What can hang from each mark:
zabi: liluv mabi
gozu: liluv zedu zuvo
zedu: gozu liluv zabi
dumo: liluv mabi zedu zuvo
mabi: dumo gozu
zuvo: gozu zedu
liluv: dumo gozu zabi zedu

Every row comes from one small tree of marks. Brackets hold a mark, then the marks that hang from it, in alphabetical order. Every link used is in the known rows. Which tree was each row made from?
In the rows, 128 means zero.
Known rows:
{liluv {zabi mabi} zedu}: [136 126 105 108 114 123 126 119 117 103 133 144 126 136 111 133 125  54
 131 131 169 138 123 184 133 113 121]
{zuvo {zedu {liluv dumo gozu} zabi}}: [114 105 114 154 104 143 157 126 122  88 120 119 115 106 116 165 126 215
 111 108 147 156 140 114 113 120 165]
{mabi dumo {gozu {zedu liluv zabi} zuvo}}: [143 130 145 161 151 140 136 165 142 160 135 121 130 118 133 105 138 226
 143 116  94 129 112 150 122 129 119]
{dumo mabi}: [139 133 133 115 116 121  85 124 135 126 109 106 115 136 152 127  94  84
 153 129 130 140 127 129 121 135 130]
{zedu {gozu zuvo} {liluv dumo {zabi mabi}}}: [128 113 116 105 171 106 179 147 120 118 145 148 107 138 100 136 132 144
 119 134 133 119 129 123 146 106 129]
{zabi {liluv gozu} mabi}: [137 117 116 116 121  94 153 117 130 117 133 118 102 150 112 133 142  91
  79 111 123 137 135 113 122 139 136]
{gozu zuvo}: [144 128 122 102 139 130 100 140 131 126 114 123 144 133 117  98 116 100
 136 124 136 118 132 103 138 126 124]
{zedu gozu liluv {zabi {mabi {dumo zuvo}}}}: [133 133 135 155 155  97 175 188 154 125 163 128  86 140 124 137 139  91
 136 135  69 137 110 136 132 123 116]
{gozu {liluv dumo} zedu}: [125 109 139  85  99 147  92  89 132 159 119 124 160 114 135 124 136 122
 130 129 143 140 153 118 128 142 162]
{gozu {zedu {zabi liluv {mabi dumo}}} zuvo}: [136 134 125 120 129 116 148 124 131 157 151 141 150 141 124 124 169 186
 105 135  91 107 126 153 122 133 108]
{zedu {gozu zuvo} liluv zabi}: [146 130 114 156 155 127 161 192 131 112 155 123 110 128 108 105 116 186
 130 140 110 119 115  97 139 125 122]
{dumo liluv {zedu zabi} {zuvo gozu}}: [128 158 162 172 139 134 106 102 127 120 121 103 120 112 163 128 142 136
 148 158  91 118 121 104 116 140 114]
{gozu {liluv zabi zedu} zuvo}: [125 126 103  84 136 164 131 120 109 138 114 156 179 114 102  96 128 169
 134 139 167 123 129 164 148 122 116]
{zedu {liluv {gozu zuvo}}}: [147 115 117 127 154 127 149 154 125 124 115 113 135 122 108 105 122 175
 114 104 131 136 138  85 133 129 140]
{liluv {gozu zedu} zabi}: [139 112 128 118 107 114 127  96 126 137 128 129 148 114 142 128 114 152
 137  96 165 159 123 128 131 129 148]
{zabi {liluv {dumo zedu zuvo} gozu} mabi}: [116 110 151  82 140  84 169  32 117 172 110 124 121 149 154 155 168 158
  94 114 105 136 152 104 123 137 149]
{zedu {gozu zuvo} liluv {zabi mabi}}: [140 137 109 147 161 107 169 187 126 116 168 137  96 142 104 114 132 136
 109 151 100 104 122 104 142 123 108]
{zabi mabi}: [143 133 123 114 119 109  98 142 139 110 135 122 105 146 121 124 127   4
 118 129 132 128 133 125 130 129 126]
{gozu {zuvo zedu}}: [118 131 127 118 123 144  94 130 123 129 108 135 157 129 131 123 117 115
 134 117 147 107 138  93 131 123 126]
{zuvo {zedu zabi}}: [124 137 119 157  91 147 100 144 133  92 132 127 125 120 134 139 116 117
 132 125 146 132 121 126 121 125 132]
{gozu liluv}: [139 129 126 112 116 149  94 153 143 127 124 119 133 124 122 103 121  71
 122 131 137 137 134 113 134 142 138]
{zedu gozu}: [138 117 136 130 122 105 111 156 144 124 138 108  94 141 127 123  98  49
 144 124 134 138 122  92 133 132 140]
{zabi liluv {mabi {dumo zuvo}}}: [134 130 141 109 140 105 143 131 153 134 128 122 121 154 128 131 157  55
 118 115  81 135 122 146 123 132 119]
{zuvo {gozu liluv} {zedu {zabi mabi}}}: [ 97 146 118 162 113 141  97 140 126 107 145 140 110 111 113 139 131  69
  81 153 122  98 138 128 120 141 114]
{liluv {dumo mabi} {zedu gozu zabi}}: [108 105 117 103 104 108 137  83 111 128 121 123 101 133 129 162  93 167
 166 158 138 144 130 164 119 123 141]
{zuvo gozu {zedu {liluv dumo}}}: [109 111 137 171 120 152 103 132 127  84 108  96 109 103 115 159 109 109
 114 110 145 133 147 103 104 124 164]
{gozu {liluv dumo} {zuvo {zedu zabi}}}: [ 97 123 114  96 117 165 121 111 117 129 114 156 164 110 113 129 141 202
 116 146 139 108 146 121 134 125 133]
{dumo mabi {zuvo zedu}}: [107 143 148 115 114 132  93  94 130 143  93 128 149 133 175 144 101  91
 165 118 120 127 130 119 123 131 122]
{zabi {liluv zedu} {mabi dumo gozu}}: [125 117 137 128 128 112 139 124 139 143 123 117  90 157 110 138 147  77
 114 118 111 135 119 190 110 130 122]
{gozu {zedu liluv zabi} zuvo}: [155 138 118 148 130 151 131 150 123 132 143 125 162 114 129  99 136 217
 131 129 121 120 125 118 131 131 126]

Which tree is each row?
[147 123 119 141 168 127 164 183 128 116 145 132 121 128 112 108 110 171
 137 121 137 128 111 108 147 115 124]
{zedu {gozu zuvo} {liluv zabi}}
[143 139 120 129  99 113 105 120 131 128 158 134 128 133 138 126 138  81
 122 140 125 123 127 141 126 133 122]
{gozu {zedu {zabi mabi}}}
[151 142 150 155 131 134 108 126 124 155 116  91 111 134 182 137 115 175
 140 130 122 141 136 110 115 141 141]
{dumo mabi {zedu liluv}}
[141 138 136 141 178 105 170 147 114 163 157 142 108 145 142 129 141 173
 113 139 126 107 126 100 147 119 116]
{dumo {zedu {gozu zuvo} {liluv {zabi mabi}}}}
[127 101 111  90 106 141 124  88 116  95 107 131 139 119 107 143 115 122
 153 122 185 160 129 184 127 107 152]
{liluv dumo zabi zedu}
[ 93 125 153 122 135 135 144 145 148 161 128 155 142 119 145 144 121 116
 154 117 120 138 115 129 141 125 125]
{mabi {dumo {zuvo {zedu {gozu {liluv zabi}}}}}}
[142 135 122 117 120 136 108 117 123 142 137 136 166 120 134 100 129 175
 141 135 128 115 127 122 134 132 120]
{gozu {zedu zabi} zuvo}
[151 139 131 158 112 137 133 122 128 126 142 107 114 137 153 127 147 205
 109 134 120 136 119 127 118 141 135]
{dumo {zedu {zabi liluv}}}
[122 138 111 143 117 155 140 133 119 107 128 140 153 130 120 122 140 214
 107 127 126 105 122 120 124 128 117]
{gozu {zuvo {zedu {zabi liluv}}}}
[160 130 128 154 117 153 126 151 133 113 142 119 148 113 141 118 122 154
 140 105 154 153 116 140 129 125 146]
{gozu {zedu {liluv zabi}}}
[120 120  91  94 131 103 158  98 101 130 129 150 137 132  95 124 135 151
 109 142 139 115 140 148 134 122 111]
{liluv {gozu zuvo} {zedu {zabi mabi}}}
[117 141 136 151 155 132 127 158 125 138 122 139 113 140 125 123 136 107
 108 115 119  97 131 111 129 121 112]
{zabi {mabi {gozu {zuvo {zedu liluv}}}}}
[139 131 129 113 108 154 105 122 133 146 137 141 166 110 140 107 129 131
 133 123 156 141 125 144 139 137 137]
{gozu {liluv zabi} zedu}
[104 142 181 150 128 142 103 130 155 139  92 121 124 130 157 146 139  78
 175 113  93 133 114 125 114 124 118]
{mabi {dumo liluv {zuvo zedu}} gozu}
[121 128 148 136 154 100 130 126 150 123 125 108 105 139 118 132 142  36
 106 118  74 123 125 141 112 137 116]
{zabi liluv {mabi {dumo {zuvo gozu}}}}
[111 164 134 144 109 137 124 122 130  97 129 148 137 133 144 147 158  72
 139 152 101 108 122 123 126 123 102]
{dumo liluv {zuvo {zedu {zabi mabi}}}}
[138 146 142 146 100 124 113 135 143 127 151 126 125 131 141 149 163  96
 142 153 100 128 125 149 115 130 115]
{gozu {zedu {zabi {mabi {dumo liluv}}}}}
[121 114  97  80 143 104 161  90  99 133 118 160 149 132  99 127 130 136
 116 123 165 124 136 155 142 112 114]
{liluv {gozu zuvo} {zabi mabi} zedu}
[125 114 112 103 143 120 148 124 110 135 129 147 143 132 109 117 104 145
 155 133 164 123 117 141 146 111 120]
{liluv zabi {zedu {gozu zuvo}}}
[102 132 137 155 112 157  74 139 133 120 116 115 128 104 123 129 109  70
 104 127 141 114 143  99 118 145 137]
{zuvo {gozu liluv} zedu}
[109 116 125 112 124 123 121 110 117 140 102 134 153 124 128 132 114 151
 119 103 151 117 146  76 130 127 135]
{liluv {gozu {zuvo zedu}}}
[118 128 107 147 112 157 105 130 121 104 129 117 124 100  94 111 113 119
 114 155 139 127 131 159 120 142 127]
{zuvo {gozu {liluv {zedu zabi}}}}
[142 135 129 173 138 126 119 140 125 107 154 119 116 111 125 129 125  87
 105 119 137 127 124 143 121 129 129]
{zuvo {gozu {zedu {liluv {zabi mabi}}}}}
[136 124 109 115 107 124 135 112 120 113 131 121 122 153 105 130 143  71
 101 129 138 127 134 159 119 130 128]
{zabi {liluv zedu} mabi}
[116 135 129 107 140 127 147 103 101 140 111 143 143 135 132 137 106 185
 181 163 141 114 119 144 135 116 102]
{dumo {liluv zabi {zedu {gozu zuvo}}} mabi}
[115 149 179 106 153 124 100  79 133 217  94 123 124 137 199 110 124 146
 155 139  89 125 129 126 131 155 115]
{dumo {mabi {gozu liluv}} zedu zuvo}
[114 129 145 181 132 131 162 180 150 124 143 123 112 122 142 152 123 156
 154 117  90 141 110 116 123 121 131]
{mabi {dumo {zuvo {zedu gozu liluv zabi}}}}
[128  92 118  91 121 113 140  94 127 100 109 129 118 116 114 145 114 143
 132 102 170 170 130 136 131 115 160]
{liluv dumo gozu zabi}
